Known rows, with every step that occurs
W > E > V: [-0.04 -1.65 -1.05 -1.16 -1.56 -1.38 -0.19 -0.20  0.53 -0.01  0.15  1.47
 -0.27  0.17  0.03 -0.09 -1.91  0.42 -0.10  0.39  1.04 -1.01 -0.05 -2.52]
G > F > U: [ 0.44 -0.31  0.75 -0.89 -0.70 -1.78  0.35  0.78 -0.87  0.02 -0.42 -0.73
  0.87 -0.35  0.13  1.67  0.21 -0.76  1.84  0.02  0.06 -0.39 -0.16 -2.41]
V > A > U > E: [ 0.30 -1.55  0.59 -0.47 -2.58 -1.26  0.96 -0.57 -0.85  3.04  0.38  2.64
  0.54  0.60  0.33 -0.17 -2.52 -0.18  0.87  0.70 -0.63 -0.45 -1.52 -2.41]
G > T: [ 0.19  0.98 -0.39  0.01  0.07 -0.98  0.39  0.24 -0.84  1.18 -0.13 -0.74
  0.14  0.62  0.55  0.49 -0.14 -0.22 -0.53  0.77 -0.03 -0.27  0.35  0.68]
W > E > V > A > U > T: [ 0.19 -1.51 -0.19 -1.24 -4.86 -4.27  0.06 -0.51 -0.53  1.62  0.31  3.62
  0.11  0.75  1.14  0.65 -3.05  0.22  0.19  1.96 -0.12 -0.26 -1.41 -5.85]
V > E > U > T > G: [-0.40 -2.04 -0.93 -2.53 -1.91  0.36  0.96  0.04 -1.11  1.72 -0.29  0.93
  0.18  0.64 -0.16  1.52 -0.84 -1.67 -0.69  0.24 -0.77 -0.36 -0.64 -2.29]
V > A > U > E > W > F: [ 0.88 -1.67  0.85 -0.12 -4.12 -2.68  1.25 -1.03 -1.11  4.33  0.16  2.00
  0.16  0.41  0.73 -0.61 -2.97 -1.02  1.77  0.05 -1.68 -0.28 -1.64 -1.67]
E > V > A > U > T: [ 0.11 -0.54  0.19 -0.86 -3.58 -4.15 -0.28 -0.30 -0.40  1.91  0.54  3.17
  1.00  0.30  0.85  1.08 -1.53  0.01  0.93  1.84 -0.30  0.08 -1.33 -5.69]
A > V > E > U > T: [-0.02 -3.00  0.38 -0.99 -2.26  1.02 -1.06 -0.05 -0.55  2.78 -0.37  1.16
 -0.16  0.48  0.44  2.53 -1.48 -1.14 -0.35  0.11  0.28  0.98 -1.12 -3.72]
E > U: [-0.24 -2.38  0.22 -0.79  0.19  0.94 -0.22 -0.03 -0.05  0.56  0.22 -0.18
 -0.64  0.36 -0.87  1.10 -0.39 -0.40  1.03 -0.38  0.22 -0.05 -0.23 -1.63]
W > F > U > E > V > T: [ 1.35 -2.67 -0.25 -2.36 -3.51 -2.05  0.87  0.32 -1.19  2.97 -0.55  1.10
  0.93 -0.20  0.59  1.40 -1.62 -0.46  1.70  0.31 -0.60 -0.75 -0.90 -4.45]
U > A > V > E: [ 0.11 -0.75  1.01 -0.84 -2.08  0.15 -0.26 -0.28  0.31  1.51 -0.24  1.26
 -1.18 -0.06  1.07  0.09 -1.37  0.07 -0.41 -0.59  0.79  0.02 -1.03  0.62]
F > P: [-0.44  1.45  0.12  0.67  0.41  1.04 -0.36 -0.21  0.03 -0.53 -0.38  0.56
  0.01 -0.26  0.06  0.40  0.38 -0.34 -0.02 -1.00 -0.31  0.03 -0.09 -0.16]
A > U > T > G > F > P: [-0.73  1.61 -0.38 -0.76 -1.94 -1.97  0.58  0.30 -1.30  0.14 -0.05  0.02
  1.85  0.16  0.97  2.07 -0.33 -2.18  0.81 -0.90 -0.70  0.22 -0.42 -2.94]
U > T: [-0.13  0.46 -0.31 -0.47 -1.30 -0.69  0.04  0.07 -0.60  0.41 -0.24  0.32
  0.53  0.12  0.46  0.81  0.39 -0.14 -0.45  0.77 -0.54  0.94 -0.08 -0.98]
A > V > T > G > F > P: [ 0.08 -0.10  0.59 -0.15 -0.28 -0.69  0.92  0.26 -0.23  0.41  0.24 -1.38
  1.26 -0.10  1.18  2.19 -0.11 -1.67 -0.09 -2.42  0.26 -0.25  0.07 -1.13]
E > U > A > V > T > G > F: [ 0.06 -3.38  1.48 -2.64 -1.22 -0.95  1.75  0.33 -0.05  1.62  0.92 -2.07
 -0.77  0.40  0.49  2.10 -0.66 -1.19  1.50 -1.98  0.85 -0.20 -0.22 -1.13]
U > A: [-0.23  0.46  0.63 -1.06 -0.75 -0.15  0.68 -0.10  0.30  0.14  0.03  0.09
 -1.19 -0.10  0.09 -0.62  0.27  0.59  0.43 -0.35  0.04  0.06 -0.23  1.41]
V > E > U > T > G > F > P: [-0.65 -0.95 -1.11 -1.70 -0.99  0.71  1.19  0.23 -1.42  1.09 -0.58  0.24
  1.16  0.15  0.35  2.97  0.06 -2.21  0.20 -1.08 -1.12  0.06 -0.78 -3.59]
E > U > A > V > T: [ 0.33 -3.19  2.16 -1.60 -1.56  0.68  0.04 -0.17  0.42  2.24  0.38 -0.70
 -1.76  0.46  0.31  1.37 -0.69  0.29  0.90 -1.13  1.21  0.42 -0.65 -1.23]
A > U > E > V > T > G > F > P: [-0.15 -1.20 -0.61 -1.53 -1.91 -1.43  1.34  0.08 -0.93  2.30  0.39  0.63
  2.56  0.12  0.67  2.11 -2.05 -0.96  1.68 -1.09 -0.06 -1.03 -0.66 -4.57]
U > A > V > T > G > F: [ 0.32 -1.07  1.38 -1.82 -1.53 -1.93  1.98  0.27 -0.04  1.05  0.75 -1.72
  0.04  0.03  1.40  1.24 -0.25 -0.75  0.45 -1.58  0.76 -0.26  0.04  0.46]
W > E: [ 0.17 -1.06 -0.62 -0.42 -1.17 -0.04  0.33 -0.19 -0.06 -0.01 -0.27  0.51
 -0.77  0.52  0.26 -0.55 -1.42  0.19 -0.88  0.08  0.44 -0.46 -0.03 -0.28]
E > V: [-0.20 -0.72 -0.55 -0.59 -0.32 -1.22 -0.63 -0.07  0.64 -0.32  0.36  1.11
  0.52 -0.23 -0.22  0.56 -0.71  0.18  0.70  0.34  0.57 -0.47  0.02 -2.42]
G > F: [ 0.13 -0.46 -0.31  0.19  0.52 -0.36  0.64  0.34 -0.19 -0.03  0.03 -1.28
  0.88 -0.30  0.31  1.07  0.53 -0.31  0.91 -0.26 -0.01  0.30  0.01 -0.81]

Rows
[ 0.68 -2.74  1.17 -2.36 -2.42 -2.46  1.91  0.74 -1.15  2.46  0.22 -0.74
  1.66  0.38  0.88  2.52 -1.74 -1.87  1.12 -1.15  0.25 -1.00 -0.19 -2.55]  A > V > T > G > F > U > E
[-0.30 -3.76  1.20 -2.11 -2.33  0.19 -0.04 -0.34  0.71  1.18  0.40  0.65
 -3.01  0.78  0.07  0.51 -2.60 -0.16  0.73 -1.29  1.86 -0.25 -0.52 -1.54]  W > E > U > A > V
[ 0.91 -0.25  2.77 -2.80 -4.66 -4.13  1.38 -0.25 -0.47  2.23  0.11 -0.84
 -1.08  0.10  1.17  0.32 -1.58 -1.54  1.40 -1.81 -0.15 -0.95 -0.32  0.73]  E > W > F > U > A > V > T > G
[ 0.58 -2.37  0.00 -0.91 -2.53 -0.75 -0.05 -0.24 -0.49  3.45  0.33  1.20
  1.32  0.35  0.33  0.98 -2.63  1.06  1.19  0.90  0.58 -0.45 -0.96 -4.37]  A > U > E > V > T
[ 0.01 -0.30  0.30 -1.99 -0.87 -2.91  1.45  0.76 -1.04 -0.69  0.12 -0.75
  1.15 -0.01 -0.05  1.43 -0.25 -2.03  1.47 -0.55 -0.22 -1.27  0.22 -1.60]  T > G > F > U
[ 0.42 -0.03  1.04  0.34 -3.75 -1.76  1.06 -1.23 -1.15  3.71 -0.27  2.71
  0.22  0.14  0.72 -0.37 -2.51 -1.50  1.70 -1.06 -1.89 -0.30 -1.71 -2.25]  V > A > U > E > W > F > P
[ 0.58 -1.57  0.50 -0.26 -3.46 -0.97  0.34 -0.66 -1.02  3.69 -0.08  0.62
  0.33  0.26  0.29 -0.28 -2.81 -0.91  1.78 -0.45 -0.83  0.10 -0.90 -1.33]  A > U > E > W > F
[-0.54  0.58 -0.68 -1.65 -1.51 -1.64  1.19  0.15 -0.64 -0.23  0.22  0.29
  0.59  0.44  0.28  0.50  0.14 -1.28 -0.76  0.21 -0.81 -0.01  0.31 -0.40]  U > T > G
[ 0.12 -3.39  0.52 -0.45 -0.90  1.57 -1.14 -0.13 -0.01  2.49 -0.09  0.89
 -0.66  0.26 -0.03  1.71 -1.93 -0.94  0.13 -0.61  0.93 -0.08 -1.03 -2.41]  A > V > E > U
[ 0.24  0.40  0.88 -0.07 -3.35 -2.84  0.26 -0.25 -1.09  1.96  0.10  2.13
  0.50  0.60  1.00  0.63 -1.02 -0.23  0.27  1.54 -1.08  0.67 -1.43 -3.28]  V > A > U > T
[ 0.13  1.02 -0.36  0.40 -0.53  0.54 -0.04 -0.18 -0.50 -0.04 -0.76  0.40
  0.02 -0.41  0.65  0.20  0.40 -1.42  0.30 -1.70 -0.98  0.36 -0.49 -0.22]  W > F > P
[ 0.22 -0.89  0.66 -0.37 -2.22 -3.50 -0.41 -0.43  0.10  1.39  0.78  2.78
  0.49  0.06  0.40  0.40 -2.15  0.08  1.49  1.09  0.20 -0.77 -1.18 -4.55]  E > V > A > U
[ 0.16 -2.33 -0.39 -1.32 -1.80 -2.01  1.36 -0.41  0.24  2.03  0.70  3.48
  0.62  0.02  0.02  0.08 -1.83  0.25  0.97  0.75 -0.37 -1.02 -0.89 -3.42]  U > E > V > A
[-0.39  1.22  0.26 -0.66 -2.74 -3.55  1.62  0.00 -1.45  0.73  0.37  1.43
  1.72  0.28  1.26  1.68 -0.52 -2.10  0.73 -0.45 -1.56 -0.05 -1.03 -3.84]  V > A > U > T > G > F > P
[ 1.43 -0.50  3.14 -1.38 -4.55 -3.06  0.18 -0.31 -0.34  2.89 -0.44 -0.75
 -1.30 -0.23  1.22  0.56 -1.21 -0.27  1.52 -1.18  0.05  0.03 -0.71 -0.50]  E > W > F > U > A > V > T
[ 0.95 -1.03  0.79  0.42 -2.68 -0.78 -0.68 -0.65 -0.23  2.72 -0.45  0.55
 -0.25 -0.26  1.13  0.22 -2.00 -1.23 -0.11 -0.95 -0.25  0.20 -0.87 -0.01]  A > V > E > W > F
[ 0.22 -1.18  1.52 -0.01 -3.31 -2.26  1.05 -1.02 -0.59  3.85  0.52  2.29
  0.30  0.58  0.01 -0.59 -3.04  0.20  1.44  0.66 -0.76 -0.56 -1.23 -1.96]  V > A > U > E > W
[ 0.28 -2.79 -0.68 -2.18 -2.39 -2.52  1.64  0.26 -0.86  2.89  0.79 -0.01
  2.39  0.26  0.63  1.76 -2.36 -0.67  1.81 -0.04  0.10 -1.08 -0.53 -4.47]  A > U > E > V > T > G > F
[-0.37 -2.75  1.81 -1.62 -1.24  0.30 -0.38 -0.14  0.73  1.33  0.68  0.31
 -2.05  0.22 -0.22  1.11 -1.19 -0.28  1.56 -1.40  1.46  0.22 -0.51 -1.10]  E > U > A > V
[-0.15 -1.17 -1.12 -1.65 -0.77 -0.80  2.25  0.11 -0.48  1.33  0.21  0.28
  2.37 -0.20  0.46  2.01 -0.87 -0.62  0.88 -1.35 -0.25 -1.07 -0.06 -3.25]  U > E > V > T > G > F > P
[ 0.14 -0.66  1.41 -1.32 -2.44 -1.38  0.55 -0.23 -0.71  2.20 -0.33  1.02
  0.24  0.21 -0.77  0.19 -1.94  0.04  1.62  0.28 -0.31 -0.98 -0.14 -1.23]  F > U > E > W
[-0.35  0.22 -0.91 -1.65 -1.03 -2.16  1.90  0.49 -0.96 -0.27  0.28 -0.92
  1.51  0.11  0.65  1.48  0.65 -1.79  0.07 -0.14 -0.78  0.29  0.31 -1.13]  U > T > G > F
[ 0.07 -0.54  1.50 -1.96 -2.04 -1.64  1.34 -0.09  0.39  0.92  0.65 -0.46
 -0.71  0.40  1.08  0.23 -0.82 -0.38 -0.39 -1.44  0.69 -0.47 -0.04  1.30]  U > A > V > T > G
[ 0.34  0.33  0.25  0.30 -1.27 -0.07 -0.14 -0.70 -0.27  1.77 -0.55  0.63
  0.16 -0.15  0.03 -0.33 -1.06  0.54 -0.52  0.37 -0.46 -0.42 -0.43  0.59]  V > E > W
[ 0.73 -0.64  1.32 -0.63 -3.62 -0.90 -0.11 -0.79  0.02  2.84 -0.39  0.73
 -1.36 -0.37  1.30 -0.47 -1.78 -0.70  0.40 -1.29 -0.14  0.17 -1.09  1.22]  U > A > V > E > W > F
[ 0.75 -1.36  1.54 -1.81 -1.83 -3.19  1.00  0.77 -0.91  0.98  0.21 -1.55
  1.22  0.14  1.02  2.48 -0.72 -1.90  0.94 -1.10  0.47 -0.79  0.07 -2.19]  A > V > T > G > F > U
[ 0.81 -1.66 -0.26 -1.73 -2.63 -0.99  0.97  0.32 -1.50  2.18 -0.70  0.94
  0.14 -0.11  0.22  0.52 -1.49 -1.55  1.54 -0.27 -0.96 -0.41 -0.79 -1.78]  W > F > U > E
[ 0.51 -1.32 -0.06 -0.49 -2.28 -0.53  1.18 -0.70 -0.59  2.56 -0.22  0.28
 -0.03 -0.03 -0.01 -0.50 -1.64 -0.83  1.04 -0.65 -1.14  0.07 -0.41  0.31]  U > E > W > F
